Every row comes from one small tree of marks. Brackets hold a mark, then the marks that hang from it, in alphabetical order. Every link used is in the known rows. Which tree was each row made from?
Known rows
[digob [peli [mikin [porabek neru]]]]: .04 .00 .12 -.04 .29 .07 .02 .04 .29 .05 -.05 .15 -.22 -.03 -.01 -.12 .12 .03 .01 .10 -.22
[zepo [porabek neru]]: .28 -.06 .13 .02 .00 .05 -.13 .00 .32 -.15 .09 -.20 -.23 -.26 .05 .04 -.27 -.14 -.05 -.17 .01
[porabek neru peli]: .07 .06 .22 .03 -.05 .20 -.06 -.06 -.36 -.18 -.03 .05 -.27 -.24 -.20 -.14 .00 -.07 .29 -.39 .51
[mikin [porabek neru] [zepo peli]]: -.13 .01 .14 .04 .01 -.14 -.01 -.06 -.33 .59 -.12 -.24 -.39 .20 -.03 -.06 .50 .16 .09 -.05 .41
[digob [peli [mikin zepo]]]: -.23 .04 -.04 -.07 .31 .09 .01 .05 .12 .23 -.04 .17 -.15 -.08 -.08 -.12 .08 .08 -.09 .16 -.33
[mikin [zepo digob peli porabek]]: -.05 -.04 -.32 .04 -.04 -.12 -.08 -.04 .10 .50 .00 -.22 .08 -.20 -.04 .06 -.08 -.02 -.13 .09 .06
[peli [gedu digob]]: .44 .06 .00 -.11 -.32 .08 .05 -.07 -.13 -.37 .13 -.16 .10 .07 .10 .10 .01 .03 .03 -.22 -.05
[peli gedu mikin]: -.21 .05 .19 -.08 -.06 .15 .12 -.04 -.12 -.59 .19 -.04 .21 .19 .05 -.10 -.04 -.08 -.08 .00 .05
[peli [gedu digob] mikin]: -.12 .03 .06 -.09 -.15 .12 .12 -.02 -.10 -.58 .11 .03 .19 .15 .14 .04 -.05 -.04 .00 .05 -.08
[zepo digob]: .39 .02 .12 .00 -.08 -.01 -.09 .08 .44 -.05 .08 .04 .29 -.16 -.01 .09 -.17 -.07 -.08 .07 .10
[digob peli]: .40 .05 -.01 -.11 .20 .09 -.04 .03 .29 .15 .00 .07 -.11 -.17 -.06 -.08 .03 .07 -.04 -.07 -.31
[peli mikin]: -.28 .04 .40 -.04 .24 .10 .04 .12 .05 -.25 .04 .22 .17 .12 .00 -.06 -.04 -.06 -.10 .24 .01
[mikin zepo]: -.23 .10 .20 -.01 .04 .00 -.04 .07 -.38 .37 .01 -.05 -.14 .10 -.12 .01 .24 .12 -.12 .04 .04
[mikin porabek [zepo digob]]: .03 .02 .19 .12 -.05 -.16 -.04 .08 -.27 .50 -.02 -.05 -.08 .30 -.06 .07 .47 .08 -.06 .21 .04
[gedu [digob [peli [mikin porabek zepo]]]]: .11 .02 -.05 -.05 .10 .00 .01 .08 .06 .21 -.14 .22 -.15 .01 .08 .13 .17 .12 .06 .22 -.39
[digob [peli gedu [mikin porabek zepo]]]: -.09 .03 -.12 -.06 .11 .07 .10 -.05 -.09 .04 .05 -.02 -.16 .13 -.03 -.15 .27 .08 -.04 .05 -.33
[mikin [porabek neru] [zepo [gedu digob]]]: -.25 -.01 .11 .11 -.12 -.21 -.04 .04 -.42 .38 -.17 -.08 -.37 .24 .04 .15 .27 .20 .09 -.09 .18
[digob [peli gedu mikin]]: .06 .03 -.12 -.12 .11 .15 .08 -.05 .20 -.21 .09 .03 -.01 -.06 -.02 -.16 -.02 .02 -.05 -.04 -.31
[zepo [digob peli] gedu porabek]: .37 -.16 -.57 .08 -.08 -.16 -.14 .01 .74 -.05 .03 -.03 .32 -.42 .06 .17 -.75 -.15 -.17 -.08 -.42
[gedu digob]: .41 .05 .15 -.08 -.07 .02 -.04 .09 .06 -.02 -.05 .13 .05 -.02 .10 .21 .01 .06 .05 .05 -.10

Write each row's tree
.20 -.08 -.43 -.02 -.15 -.21 -.03 -.06 .52 .08 -.08 -.07 .63 -.25 .07 .10 -.58 -.02 -.03 -.12 .35 -> [zepo digob gedu peli]
-.58 .04 .19 .03 .15 .02 .00 .11 -.04 .06 .01 .17 .11 .06 -.05 .00 .01 -.01 -.14 .34 .04 -> [peli [mikin [zepo digob]]]
-.52 .03 .19 .02 -.09 .04 .12 -.07 -.43 -.25 .10 -.16 -.19 .35 .03 -.10 .32 .02 -.01 .00 .18 -> [peli gedu [mikin [porabek neru] zepo]]
.06 -.01 -.03 .07 -.03 -.21 .00 -.01 -.18 .64 -.08 -.14 .03 .23 -.04 .02 .44 .10 -.01 .17 .21 -> [mikin porabek [zepo digob peli]]
.22 .02 -.07 -.10 .11 .06 .00 .08 .26 .02 -.11 .25 -.05 -.12 .09 .12 -.03 .07 .06 .17 -.36 -> [gedu [digob [peli mikin]]]
-.19 .05 .25 .14 -.02 -.02 -.02 -.01 -.83 .40 -.10 -.04 -.47 .25 -.19 -.09 .59 .08 .20 -.11 .32 -> [mikin [porabek neru peli] zepo]
-.06 -.02 -.13 .13 -.04 -.25 -.03 .05 -.16 .52 -.10 -.01 -.02 .20 -.04 .09 .22 .14 -.07 .09 -.14 -> [mikin porabek [zepo [digob peli] gedu]]
-.36 .09 .03 .02 -.07 .20 .11 -.07 -.85 -.28 .08 .10 .09 .15 -.22 -.18 .17 -.08 .11 -.10 .14 -> [porabek [peli gedu [mikin zepo]]]
.03 .00 -.17 -.15 -.07 .04 .13 -.12 .05 -.20 .01 -.10 .30 .02 .12 -.04 -.07 .00 .05 -.01 .22 -> [zepo [peli [gedu digob] mikin]]
-.24 .00 .50 .03 .20 .03 .04 .09 .01 -.22 -.01 .15 -.08 .23 .05 -.06 .17 -.05 .01 .20 .16 -> [peli [mikin [porabek neru]]]
.29 -.02 -.14 -.01 -.04 .02 .00 -.01 .50 -.12 .09 .03 .20 -.11 .02 -.01 -.07 -.06 -.05 .10 -.16 -> [zepo [digob [peli gedu [mikin porabek]]]]
.12 .07 .09 .00 -.25 .24 .00 -.17 -.47 -.41 .08 -.13 -.25 -.18 -.17 -.18 .00 -.08 .30 -.55 .52 -> [porabek neru [peli gedu]]
-.10 -.04 -.19 .10 -.10 -.31 .01 -.02 -.21 .58 -.13 -.12 .17 .23 .00 .08 .18 .12 -.03 .08 .20 -> [mikin porabek [zepo digob gedu peli]]
-.07 -.01 .18 -.03 -.18 .05 .12 -.05 -.12 -.52 .06 -.04 -.06 .26 .18 .03 .15 -.02 .12 .01 .09 -> [peli [gedu digob] [mikin [porabek neru]]]
-.03 -.06 .06 .08 .06 .14 -.07 -.02 -.08 -.28 .05 .00 -.16 -.24 -.08 -.07 -.25 -.24 .09 -.12 .08 -> [zepo [porabek neru [peli mikin]]]
.10 .01 .11 -.05 .32 .06 .04 .06 .22 .06 -.03 .19 -.09 .05 -.02 -.12 .16 .02 -.03 .18 -.34 -> [digob [peli [mikin porabek]]]
.27 -.14 -.33 .11 -.17 -.18 -.14 .04 .54 -.19 .07 -.06 .45 -.27 .09 .23 -.75 -.20 -.18 -.06 -.18 -> [zepo digob gedu porabek]
-.04 -.11 -.30 -.06 -.06 .04 .03 -.21 .34 -.31 .09 -.37 .01 -.25 .13 -.10 -.37 -.17 .00 -.19 .26 -> [zepo [peli gedu mikin] [porabek neru]]
.13 -.15 -.41 .18 -.25 -.09 -.16 -.05 .29 -.29 .01 -.05 .20 -.47 -.03 .13 -.77 -.25 .07 -.31 .17 -> [zepo digob gedu [porabek neru peli]]
-.31 .02 -.12 -.05 .29 .04 .02 .05 .11 .20 -.06 .17 -.10 -.07 -.06 -.09 -.04 .10 -.10 .12 -.33 -> [digob [peli [mikin [zepo gedu]]]]
.08 -.03 -.12 -.02 .01 -.12 .01 .07 .09 -.06 -.14 .21 .16 .06 .12 .16 -.25 .08 .02 -.01 -.26 -> [zepo [gedu [digob [peli [mikin porabek]]]]]
